Known rows, with every step that occurs:
q p d: [-0.15 -1.93 -1.61 -0.42  0.81  0.76 -1.77  0.15 -1.65  0.16  1.21 -1.78
  0.98  0.39  0.47 -0.80  0.09 -4.97  1.04 -1.10 -1.65  0.05 -0.59 -0.57
 -0.81 -1.12 -0.72 -3.07 -1.14 -1.64 -0.02]
e v q: [ 2.19 -1.59 -1.05 -2.61 -0.19 -1.52 -0.36  0.31 -3.23 -0.67  2.39 -1.00
  1.07 -0.44 -1.27 -0.04  0.91 -2.42 -0.65  0.75 -2.32 -0.62 -0.23 -0.22
 -1.96  0.30 -0.32 -1.55 -0.25  2.90 -0.58]
v e d c: [ 2.65 -0.62 -1.01  2.38  0.52 -1.07  3.26  1.66 -1.95 -0.63  1.03 -1.31
  0.40  2.91 -0.08  0.34 -1.37 -3.02 -1.79  0.03 -2.01  0.44 -0.60  0.51
 -0.59 -0.91  0.41  2.09  2.34  2.55 -1.00]
f p: [-2.12 -2.09 -1.65 -1.44  0.42  0.98 -0.54 -0.02 -3.55  0.70 -0.24 -1.02
  0.96  0.29  0.24  0.05  1.14 -1.61 -0.74 -0.89  0.79  0.31 -1.98 -0.25
  2.09 -0.38 -1.80 -1.01 -1.23 -0.57 -0.27]
p q d e: [-0.14 -2.79 -0.95 -0.63 -0.56  1.14 -1.95  1.69 -2.97 -0.20  2.14 -1.04
  2.18  2.21 -1.39 -0.90 -0.96 -3.23  2.37 -0.81 -1.73  2.55 -0.30 -0.03
 -3.12 -2.21 -0.58  3.29  0.27 -0.95 -0.25]
k d v: [ 3.56 -1.64 -0.90 -1.98 -0.23  0.87 -0.90  1.01 -2.05 -0.03  0.48 -1.67
 -0.68  2.31 -1.75  0.32 -0.11 -1.55  0.60 -0.37 -4.17  0.30  0.51 -0.40
 -1.26  0.07 -1.31 -0.51  0.57  1.18  0.08]
k d: [ 2.39 -2.53 -1.14  0.55 -0.07  1.70  0.48  0.59 -2.67  0.12  0.25 -2.04
  0.07 -0.11 -1.35  0.30 -0.28 -1.68  1.18 -0.58 -2.47  1.17  0.37 -0.44
  0.75 -0.22 -1.05 -0.72  0.26  0.91  0.26]
p k d e v: [ 4.01 -0.58 -0.67 -2.23 -0.99 -2.06 -0.49  1.58 -0.73  0.08  2.41 -1.13
  1.42  0.59 -2.86  1.52  2.53 -4.23  2.57 -1.96 -5.40  0.55 -0.10 -0.09
  0.27 -0.23 -0.57 -1.56  2.04  1.87 -0.53]
q p: [-2.10 -2.15 -1.26 -1.72  0.61  0.80 -0.55  0.21 -1.13 -0.05  0.25 -1.25
  0.85  0.22  0.33  0.46 -0.42 -3.37  0.40 -0.96  0.59 -0.24 -0.96 -0.43
 -0.63 -1.29 -0.27 -2.13 -1.69 -1.30 -0.73]
v q p f: [-1.62 -1.24 -0.71 -1.67  0.71  0.22 -0.86  1.62 -3.91 -0.40  2.72 -0.83
  1.31 -2.88  0.21 -0.23 -0.19 -4.70 -0.45 -0.76 -0.22  0.66 -0.57 -0.71
 -2.54 -1.76 -0.21 -0.78 -0.59 -0.04 -0.54]
v e: [ 0.12 -1.25 -1.30  1.27 -0.19  0.04  2.63  0.89 -1.81 -0.31  0.69 -0.86
  2.37  1.34  1.20 -0.07 -1.32 -0.67 -0.31  0.94 -0.81  1.41 -0.12  0.33
  0.64 -0.91 -0.34  1.05 -0.07 -0.33 -1.30]
k d c: [ 2.48 -2.25 -0.69 -0.59 -0.07  1.17  0.63  1.39 -2.37  0.18  0.32 -1.79
 -1.64  1.31 -1.82  1.77 -0.32 -2.36  0.29 -1.08 -0.96  0.51  0.03 -0.49
 -0.32 -0.34 -1.47 -0.08  1.20  2.70  0.51]
v q: [-0.27 -2.50 -1.03 -0.95  0.05  0.71  1.14  0.56 -4.08 -0.82  1.50 -0.98
  0.46 -0.22 -0.63 -0.12 -0.54 -1.42 -0.86  1.07 -0.76  0.61 -0.08 -0.54
 -1.65 -0.65 -0.36  0.39 -0.38  1.03 -0.49]
v q d k: [ 0.21 -3.11 -1.28 -3.37 -0.70  0.69  1.08  2.23 -3.73 -1.17  3.08 -1.22
 -0.23  0.31 -0.67 -0.01 -0.66 -2.66 -1.19 -1.62 -1.43  1.76 -0.80 -0.28
 -3.55 -0.50 -0.94  1.39  0.17 -1.44  0.52]
v q d: [ 1.53 -2.95 -1.66 -0.53 -0.21  0.52  0.88  1.20 -3.89 -1.13  2.46 -1.50
  0.70 -0.66 -0.74 -0.66 -1.40 -2.88 -0.13  0.18 -2.49  2.64 -0.33 -0.13
 -2.93 -0.95 -0.63  1.11 -0.23 -0.60  0.14]
p k d v e: [ 2.66 -0.55 -1.03 -1.80 -0.42 -1.21  1.90  1.02 -2.06 -0.53  2.38 -1.49
  1.34  2.38 -0.82  0.93  1.38 -3.09  0.69  0.26 -5.12  1.19  0.88  0.21
 -0.58 -0.29 -0.25  0.11  2.61  0.35 -1.11]
e v q d c: [ 4.13 -1.73 -1.26 -3.59 -0.48 -2.38 -0.27  1.82 -2.90 -0.78  3.53 -1.35
 -0.29  0.59 -1.71  0.81 -0.20 -4.74 -0.75 -0.68 -2.58  0.62 -0.70  0.17
 -4.01 -0.03 -0.91 -0.21  0.78  2.87  0.30]
v q p d: [ 0.30 -2.43 -1.65 -0.94  0.92  0.64  0.00  0.29 -4.80 -0.45  2.45 -1.45
  1.33  0.09  0.13 -0.97 -0.06 -5.59  0.29  0.15 -1.93  0.20 -0.20 -0.82
 -3.02 -0.91  0.02 -2.03 -0.25 -1.11 -0.21]
k d e v q p: [ 4.59 -1.25 -1.23 -2.58 -0.40 -0.80  2.23  1.80 -3.90  0.17  2.15 -0.63
  2.58  0.95 -2.00  0.99  0.01 -5.99  2.49 -0.19 -4.19 -0.07 -0.34 -0.57
 -3.83 -0.52  0.75 -1.04  1.37 -0.14 -1.04]
p k d: [ 0.91 -2.33 -0.98 -0.87  0.02  0.53 -0.32 -0.09 -2.00 -0.38  1.65 -2.39
 -0.23 -1.05 -2.01  0.95  2.05 -3.41  1.27 -1.40 -3.00  1.12  0.36 -0.46
  1.12 -0.42 -0.80 -1.69  1.38  1.09  0.15]

Rows:
[ 2.97 -0.36 -1.24 -1.81 -0.23 -1.82 -2.30  1.75 -0.48  0.62  1.97 -0.54
  2.57  2.11 -0.27 -0.15  0.50 -5.97  2.29 -1.57 -4.26 -0.53 -1.04 -0.17
 -1.62 -0.93 -0.28 -2.70 -0.44 -0.64 -0.58]	q p d e v
[ 4.27 -0.85 -1.21 -1.42 -1.40 -2.07 -1.53  2.65  0.13 -0.06  1.92 -0.69
  2.05  1.39 -1.18  0.03 -0.68 -3.27  1.80 -1.85 -4.75  1.91 -1.16  0.49
 -1.44 -0.91 -1.05  0.38 -0.27 -0.18 -0.35]	q d e v
[ 0.08 -1.61 -0.92 -1.80 -0.25  0.22  0.83  1.45 -1.38  0.13  1.49 -1.10
  1.51  0.63 -1.50  1.82  1.13 -5.86  2.85 -2.00 -2.72  0.95 -0.60 -0.55
 -0.87 -1.79  0.18 -0.89  1.45 -1.93 -0.82]	q p k d e
[ 4.90 -0.61 -1.01 -1.11 -0.79 -1.93 -0.64  1.99 -3.54 -0.30  3.33 -0.29
  2.31  1.76 -1.36 -0.68  0.25 -3.93  0.98  0.19 -5.62  0.35 -0.10 -0.32
 -2.59 -0.33 -0.37 -0.34  0.87  1.61 -0.47]	p d e v q
[ 5.76 -1.27 -0.87 -1.29 -0.97 -0.84  1.92  2.11 -4.36 -0.05  2.20 -0.68
  1.91  1.10 -2.55  0.68 -0.17 -3.29  1.80  0.22 -5.19  0.74  0.24 -0.42
 -2.45 -0.02 -0.08  0.50  1.79  2.11 -0.63]	k d e v q
[ 2.64 -0.46 -0.53 -1.67 -1.13 -1.76 -1.38  2.14 -0.04  0.20  0.95 -0.12
  1.78  1.98 -1.21  0.77  0.03 -1.77  0.99 -1.03 -3.00 -0.08 -0.95  0.15
 -0.35 -0.63 -0.82 -0.54 -0.50  1.60 -0.93]	d e v
[ 2.31 -1.66 -1.21 -2.50 -0.46 -0.34 -2.44  1.67 -0.68 -0.63  1.49 -1.34
 -0.24  2.25 -0.72 -0.52 -0.86 -2.14 -0.05 -1.07 -3.97  1.64 -0.54  0.24
 -2.50 -0.75 -1.61  0.43 -0.65 -0.68  0.09]	q d v
[ 0.62 -1.08 -0.89 -3.94  1.26 -1.96  0.07  0.20 -3.40 -1.61  3.25 -1.36
  0.09  1.35 -1.92 -0.23  2.39 -7.03 -1.25 -0.56 -4.37 -1.28 -0.58 -0.50
 -4.61 -0.90  1.60 -1.38  2.07  0.52 -1.05]	e d v q p k
[ 2.98 -1.81 -0.71  0.87 -0.91  1.41  1.72  2.26 -2.13  0.31  0.00 -0.91
  1.05  1.76 -1.66  0.84 -1.23 -1.66  2.09 -0.77 -3.33  1.75 -0.07 -0.41
  0.02 -1.11 -0.88  1.52  0.91 -0.03 -0.34]	k d e
[ 4.07 -0.69 -1.22 -0.19 -0.44  0.00  2.69  1.52 -2.77 -0.02  0.78 -1.23
  1.46  3.26 -0.40  0.11 -1.13 -1.51  0.67  0.98 -4.67  1.18  0.86  0.25
 -1.07 -0.14 -0.55  1.24  1.51  0.13 -1.01]	k d v e
[ 2.29 -2.25 -1.20 -0.30 -1.03  0.35  1.81  2.97 -3.69 -0.90  2.26 -0.30
  1.81  1.19 -0.92 -0.13 -2.26 -2.80  0.82 -0.11 -3.37  3.19 -0.62 -0.04
 -3.76 -1.79 -0.40  3.20  0.33 -1.65 -0.49]	v q d e
[-1.65 -2.14 -1.21 -3.18  0.29  0.99 -1.65  1.13 -1.58  0.13  1.82 -1.54
 -0.03  1.51  0.55 -0.01  0.94 -4.66  0.08 -3.00 -0.76 -0.76 -1.08 -0.68
 -1.27 -0.68 -1.02 -2.82 -0.78 -2.25  0.45]	q p d k
[ 2.12  0.02 -0.48 -1.85  1.30 -1.26 -1.56  1.98 -3.84 -0.96  3.34 -1.08
  0.42 -0.25 -1.14 -1.36  0.33 -6.31 -1.49 -0.95 -4.59 -0.45 -0.59 -0.55
 -4.54 -1.33  0.76  0.10  1.32  1.24 -0.50]	e d v q p f
[ 2.59 -1.77 -0.61 -3.96 -0.17 -0.47  0.33  0.61 -4.26 -1.09  3.24 -1.57
 -0.36  0.85 -2.55  0.78  2.16 -3.81  0.06  0.29 -5.03  0.40  0.91 -0.65
 -3.00  0.02 -0.37 -0.65  2.46  1.60 -0.22]	p k d v q
[ 0.56 -1.19 -1.19 -0.14  0.06  0.45 -0.88  1.86 -1.43  0.36  0.96 -0.49
  2.00  2.28  0.36 -0.19 -0.71 -4.86  1.97 -1.32 -2.64  0.62 -0.88 -0.51
 -1.52 -1.95 -0.51 -0.88 -0.43 -2.47 -0.59]	q p d e
[-0.42 -2.21 -1.66 -1.98  0.42  0.76  0.15 -0.48 -4.21  0.63  1.15 -2.02
  0.46 -1.03 -1.48  0.80  3.56 -4.34  0.80 -1.91 -1.66  0.86 -1.28 -0.52
  2.76  0.04 -1.44 -2.18  1.22 -0.21  0.22]	f p k d
[ 2.41 -2.10 -1.29 -4.94 -1.01 -1.50 -0.67  1.91 -2.78 -0.92  4.05 -1.33
  0.30  0.14 -1.36  0.05  0.81 -3.78 -0.70 -2.00 -3.10  0.56 -0.95  0.00
 -3.71  0.50 -0.93 -0.74  0.28  0.13  0.44]	e v q d k
[ 3.09 -0.96 -1.37 -3.93 -0.61 -1.91  1.63  1.04 -5.90  0.48  3.19 -0.55
  2.37  0.20 -2.53  1.42  3.76 -5.78  1.34 -1.03 -4.56  0.40 -1.33 -0.44
 -0.55  0.33 -0.39 -0.74  2.70  0.85 -0.79]	f p k d e v q
[-3.65 -3.06 -1.36 -2.38  0.97  1.95 -2.55 -1.13 -6.02  0.84  0.83 -1.37
  1.73  0.86 -0.61 -0.88  2.09 -2.75  0.22 -0.17  2.20 -0.25 -1.32 -0.48
  0.36 -0.74 -1.08 -0.03 -0.67  0.33 -0.23]	f p q
[-0.36 -1.72 -0.94 -4.67  0.52 -0.22  0.21  0.79 -3.50 -0.73  1.77 -0.53
  0.54  2.10 -0.27  0.33 -0.12 -3.85 -0.81  0.76 -1.33 -0.96 -0.44 -0.54
 -4.88 -0.85  0.24 -0.93 -0.57 -0.64 -1.12]	d v q p
[ 1.08 -1.64 -0.67 -3.41 -0.12 -0.21 -0.08  1.18 -3.75 -1.01  1.69 -0.54
 -0.16  2.28 -0.91  0.10 -0.21 -1.22 -1.43  1.19 -2.49 -0.23  0.20 -0.40
 -3.45 -0.38 -0.51  0.43 -0.12  1.49 -0.70]	d v q
[-1.81 -2.57 -1.30 -2.12  0.71  0.72  1.40  0.26 -3.93 -0.65  1.40 -0.88
  1.25 -0.31  0.01  0.27 -0.63 -3.88 -0.30  0.57  0.43 -0.09 -0.61 -0.69
 -3.18 -1.18  0.46 -1.08 -0.80 -0.90 -0.88]	v q p
[ 4.32  0.01 -0.55 -2.20 -0.39 -1.54  0.13  3.11 -3.93  0.37  3.46 -0.57
  2.67 -1.52 -1.74  0.48  0.24 -6.63  2.18 -1.46 -4.74  0.71 -0.34 -0.56
 -3.32 -1.08  0.09 -0.51  1.62  0.75 -0.56]	k d e v q p f
[ 3.25 -0.88 -0.70 -0.36  0.49 -0.52 -1.65  0.91 -1.16 -0.81  0.76 -1.55
 -0.71  2.81 -1.60 -1.15  0.19 -2.27 -1.37 -0.62 -4.84 -0.60 -0.50 -0.08
 -1.31 -0.41 -0.21  0.03  0.69  2.05 -0.27]	e d v
[ 2.38 -0.80 -1.49  3.59  0.59 -0.49  3.23  0.67 -2.38 -0.75  0.82 -1.44
  2.03  1.62  0.11 -1.27 -1.18 -2.54 -0.90  0.48 -3.65  1.11 -0.27  0.45
  0.40 -0.85  0.78  1.51  1.39  0.73 -1.11]	v e d
[-1.72 -1.48 -0.72 -6.16  0.47 -1.54 -0.37  0.37 -2.93 -1.14  3.19 -0.67
  0.31  1.11 -0.95  1.01  2.04 -5.33 -0.79 -0.07 -1.88 -1.03 -0.46 -0.59
 -4.40 -1.01  0.46 -1.94  0.55 -0.52 -1.26]	d v q p k
[-3.31 -1.92 -1.35 -2.99  0.47 -0.34 -1.27 -0.58 -2.81  0.30  1.22 -1.24
  0.61 -0.61 -0.28  0.72  3.54 -3.23 -0.67 -1.66  0.28  0.21 -1.94 -0.24
  2.60 -0.58 -1.50 -1.95 -0.26 -0.42 -0.35]	f p k
